Each row was made from one small tree. Brackets hold a mark, then the marks that hang from it, in the order of their numbers. Every link used is in the known rows. Write each row's tree.
Known rows
{k291 {k575 {k472 {k586 k729 k828}}}}: -0.006  3.155  0.368  4.297 -1.305  0.975  0.528  0.477  0.566  1.021 -0.501 -1.354 -0.223 -1.009  0.884  0.080  0.082 -1.028 -0.014  0.355 -0.787
{k575 k291 {k472 k586}}: -0.045  2.716  1.066  1.333 -0.913  0.049 -0.226  0.908 -1.498  2.267 -0.481 -0.331  0.192  0.075  0.740 -0.059  0.456  0.248 -0.434  0.087 -0.728
{k586 k729 {k796 k96}}: -0.941  0.771 -0.859  1.626 -0.009 -0.105  0.364  0.407  1.309 -1.014 -0.897 -2.132 -0.377 -1.309  0.394 -1.400 -0.528 -1.393  0.295  0.133 -1.615
{k96 k125 k512 {k796 k586}}:  3.072  1.920  0.434  1.849 -0.203 -0.345 -0.422 -0.607 -0.135 -1.030  0.656 -1.112  1.018 -0.655  0.484 -0.187 -0.004  0.238 -0.231  0.278  0.090
{k729 {k586 k796 k828}}:  0.299  2.067  0.791  1.452  0.189  0.524 -0.253  0.812  1.131 -1.178 -0.842 -1.288  0.351 -2.110  0.892  0.179 -0.130 -0.714 -0.006  0.367 -1.171
{k575 {k472 k586}}:  0.016  1.828  0.079  0.493 -0.138 -0.133 -0.333  1.185 -0.580  1.340 -0.307  0.016 -0.100 -0.451  0.561  0.174  0.242 -0.230 -0.129  0.167 -0.280
{k828 {k586 k729}}:  0.141  0.277 -0.448  1.789  0.099  0.777 -0.329 -0.189  0.863 -0.109 -0.300 -1.427  0.500 -1.120 -0.014 -0.829 -0.238 -1.329  0.008  0.087 -0.921
{k96 k512}:  0.438  0.121 -0.439  1.149  0.071  0.435 -0.719 -0.439  0.563  0.021  0.535 -0.735  0.780  0.299 -0.085  0.073  0.051  0.649  0.313  0.319  0.506
{k291 {k575 {k472 k586}}}: -0.235  3.023  0.667  1.003 -1.833  0.308  0.398  0.300  0.040  1.500 -0.255  0.090 -0.337 -0.386  0.710  0.804  0.255 -0.290 -0.272  0.291 -0.084
{k291 {k575 {k472 {k586 {k796 {k96 k125}} k828}}}}:  0.974  4.623  0.679  2.890 -1.472  0.503  1.111  0.748  0.220  0.748 -0.188 -0.473 -0.364 -1.442  1.119  0.191 -0.074 -1.570  0.032  0.297 -1.388
{k729 {k586 {k796 {k96 k125 k512}} k828}}:  1.491  2.704  0.634  3.209  0.084  0.348 -0.207  0.593  0.849 -0.903 -0.350 -1.338  0.760 -2.015  0.649  0.020 -0.227 -1.552  0.424  0.576 -1.442
{k586 k729 k796 k828}: -0.218  1.208 -0.692  3.622  0.593  1.366  0.280  0.379  1.436 -1.677 -0.497 -2.957  0.108 -1.475  0.708 -1.472 -0.376 -0.669  0.310  0.129 -1.299
{k796 {k96 k512} {k586 k729}}:  0.989  0.353 -0.764  2.830  0.475 -1.262 -0.538  0.437  1.509  0.304 -0.479 -1.597  0.300 -1.496  0.142 -0.679 -0.588 -2.490  0.565  0.718 -1.504
{k575 k472}:  0.317  0.612  0.074  0.516 -0.505  0.217 -0.266  1.159 -0.538  0.811  0.510  0.170  0.092  0.300  0.523 -0.239  0.225  0.191 -0.180 -0.063 -0.123
{k257 k610 {k729 {k586 {k796 {k96 k125 k512}}}}}: -1.488  1.465  0.628  2.933 -0.138  0.244  0.397  0.236  0.137 -1.011 -0.395 -0.878 -0.369 -0.849  0.294 -0.996 -0.640 -0.772  0.161  0.734 -0.869
{k96 k125 k512 {k796 {k586 k729}}}:  2.490  1.796  0.164  3.758 -0.100 -0.004 -0.391 -0.565  0.101 -1.275  0.421 -2.208  1.076 -0.836  0.472 -0.948 -0.032 -0.075 -0.094  0.337 -0.152
{k291 {k575 {k472 {k586 k828}}}}:  0.451  3.167  0.641  2.799 -1.337  0.662  0.461  0.570  0.351  1.235 -0.244 -0.297 -0.245 -0.798  0.855  0.759  0.133 -0.748 -0.117  0.328 -0.511
{k96 {k796 k586}}:  1.511  0.998  0.341 -0.132 -0.011 -1.081 -0.246  0.115  0.622 -1.065 -0.416 -0.860 -0.133 -1.199  0.682  0.117 -0.294 -0.434 -0.660  0.198 -0.619
{k257 {k729 {k586 k828}}}: -0.772  0.475  0.864  2.984  0.237  0.499  0.013  0.668  0.239 -0.450 -1.115 -0.552 -0.083 -1.352  0.165 -0.181 -0.358 -1.108  0.012  0.184 -0.804
{k96 k125 k512 k796}:  2.088  1.692  0.211  2.411 -0.397  0.645 -0.329 -1.017 -0.515 -1.293  0.845 -1.197  0.990  0.317  0.206 -0.245  0.122  1.358 -0.244  0.094  0.686
{k828 {k586 k729 {k796 {k96 k125 k512}}}}:  0.965  1.970 -0.861  2.727 -0.019  0.823 -0.209 -0.439  1.303 -0.766  0.169 -2.201  0.928 -1.663  0.309 -1.520 -0.423 -1.772  0.436  0.307 -1.501

Which tree is each row?
 0.324  3.839  0.783  2.430 -0.515  0.840 -0.046  1.193 -0.563  1.165 -0.668 -1.547  0.135 -0.927  1.376 -0.462  0.171  0.165 -0.289  0.213 -1.540
{k575 k291 {k472 {k586 k796 k828}}}
 0.616  1.861 -0.541  1.823 -0.026  0.526  0.349  0.044  0.904 -0.784 -0.230 -1.702  0.353 -1.879  0.355 -1.608 -0.447 -2.221  0.204  0.029 -1.974
{k828 {k586 k729 {k796 {k96 k125}}}}
-0.239  1.538 -0.706  1.036  0.043  1.086 -0.249 -0.176  1.558 -1.022 -0.374 -2.212  0.493 -1.740  0.502 -1.239 -0.338 -0.926  0.012  0.050 -1.262
{k828 {k586 k729 k796}}
 1.106  2.361  0.957  2.204  0.075  0.094  0.336  1.026  0.511 -0.899 -0.730 -0.738  0.186 -2.306  0.696 -0.122 -0.253 -1.996  0.159  0.327 -1.830
{k729 {k586 {k796 {k96 k125}} k828}}
 0.284  2.715 -0.418  4.172  0.844  0.319  0.789  0.566  0.657 -0.629 -1.088 -2.347 -0.288 -2.344  0.532 -1.144 -0.483 -2.236  0.556  0.331 -1.990
{k472 {k586 k729 {k796 {k96 k125}} k828}}
-0.378  3.909  0.192  3.648 -1.362  1.174  0.612  0.556  1.132  0.239 -0.576 -2.027 -0.226 -1.464  1.230 -0.311  0.020 -0.681 -0.023  0.351 -0.985
{k291 {k575 {k472 {k586 k729 k796 k828}}}}
-0.329  3.763  0.897  0.646 -1.010  0.428 -0.111  0.948 -0.950  1.431 -0.621 -1.056  0.084 -0.478  1.183 -0.373  0.378  0.678 -0.409  0.114 -1.000
{k575 k291 {k472 {k586 k796}}}
 0.570  1.279 -0.642  1.712  0.631  0.130  0.403  0.726  1.458 -1.040 -0.554 -1.349 -0.425 -1.647  0.704 -0.511 -0.728 -1.654  0.246  0.231 -1.963
{k586 {k796 k96} k828}
 1.380  0.165 -0.479  3.833  0.951 -1.081  0.238  1.112  1.468  0.013 -1.086 -1.508 -0.344 -2.240  0.383 -0.813 -0.782 -3.720  0.430  0.475 -2.533
{k796 k96 {k586 k729 k828}}
 1.686  0.837 -0.071  3.639  0.519 -0.269 -0.151  0.365  1.207 -1.572 -0.699 -2.487 -0.037 -1.896  0.818 -0.743 -0.525 -1.339 -0.407  0.284 -1.368
{k96 {k796 {k586 k729 k828}}}
-0.565  3.915 -0.261  3.122 -1.742  0.410  0.120  0.284  1.418  0.782 -0.535 -1.907 -0.015 -1.157  1.024 -0.135 -0.103 -0.876  0.197  0.689 -0.939
{k291 {k575 {k472 {k586 k729 {k796 {k96 k512}}}}}}
-0.452  2.532  0.765  3.293 -0.880  0.405 -0.152  0.851 -1.304  1.994 -0.822 -1.446  0.197 -0.079  0.750 -0.833  0.419  0.021 -0.226  0.119 -0.979
{k575 k291 {k472 {k586 k729}}}
 2.699  1.216 -0.402  5.635  0.903 -0.468  0.090  0.525  0.812  0.014 -0.037 -1.750  0.708 -1.789  0.195 -1.052 -0.502 -3.075  0.865  0.570 -1.882
{k796 {k96 k125 k512} {k586 k729 k828}}
 0.209  1.199 -1.371  5.056  0.728  0.800 -0.140  0.338  2.053 -1.370 -0.546 -3.320  0.349 -1.639  0.569 -1.413 -0.707 -1.494  0.715  0.559 -1.831
{k586 k729 {k796 {k96 k512}} k828}
-0.128  1.365 -0.393  2.397 -0.102  0.181  0.830  0.201  0.258 -1.093 -0.346 -1.726 -0.085 -1.151  0.342 -1.762 -0.300 -1.367  0.397 -0.048 -1.429
{k586 k729 {k796 {k96 k125}}}
 1.871  0.928 -0.274  3.620  0.260 -0.937  0.014  0.250  0.418  0.310  0.008 -1.144  0.650 -1.268  0.034 -1.016 -0.339 -2.550  0.709  0.513 -1.314
{k796 {k96 k125 k512} {k586 k729}}
 2.589  1.744  0.877  0.704 -0.171 -0.743  0.298 -0.072 -0.585 -1.109  0.221 -0.336  0.260 -0.981  0.548 -0.268 -0.045 -0.423 -0.566 -0.056 -0.395
{k96 k125 {k796 k586}}
 0.727  3.903  0.192  3.495 -0.401  0.402 -0.394  1.130  0.126  1.447 -0.588 -1.932  0.393 -1.004  1.272 -0.356 -0.084 -0.530  0.049  0.604 -1.865
{k575 k291 {k472 {k586 {k796 {k96 k512}} k828}}}
 1.053  1.916 -0.872  5.590  0.607  1.069  0.347  0.173  1.169 -1.352  0.076 -2.920  0.633 -1.384  0.496 -1.671 -0.476 -1.465  0.777  0.362 -1.665
{k586 k729 {k796 {k96 k125 k512}} k828}
-0.166  1.018 -0.949  3.914  0.696  0.475  0.475  0.727  1.798 -1.368 -0.813 -2.798 -0.341 -1.899  0.644 -1.468 -0.753 -2.037  0.453  0.246 -2.228
{k586 k729 {k796 k96} k828}
 2.442  1.226  0.050  1.594  0.204 -1.278 -0.049  0.226  0.130  0.619  0.313  0.160  0.584 -1.052  0.070 -0.135 -0.291 -2.058  0.516  0.471 -1.034
{k796 {k96 k125 k512} k586}
-1.042  1.349  0.451  2.486  0.156  0.103  0.271  0.985  1.083 -1.058 -1.455 -1.109 -0.527 -2.182  0.572 -0.502 -0.745 -1.830  0.065  0.309 -1.842
{k257 {k729 {k586 {k796 k96} k828}}}
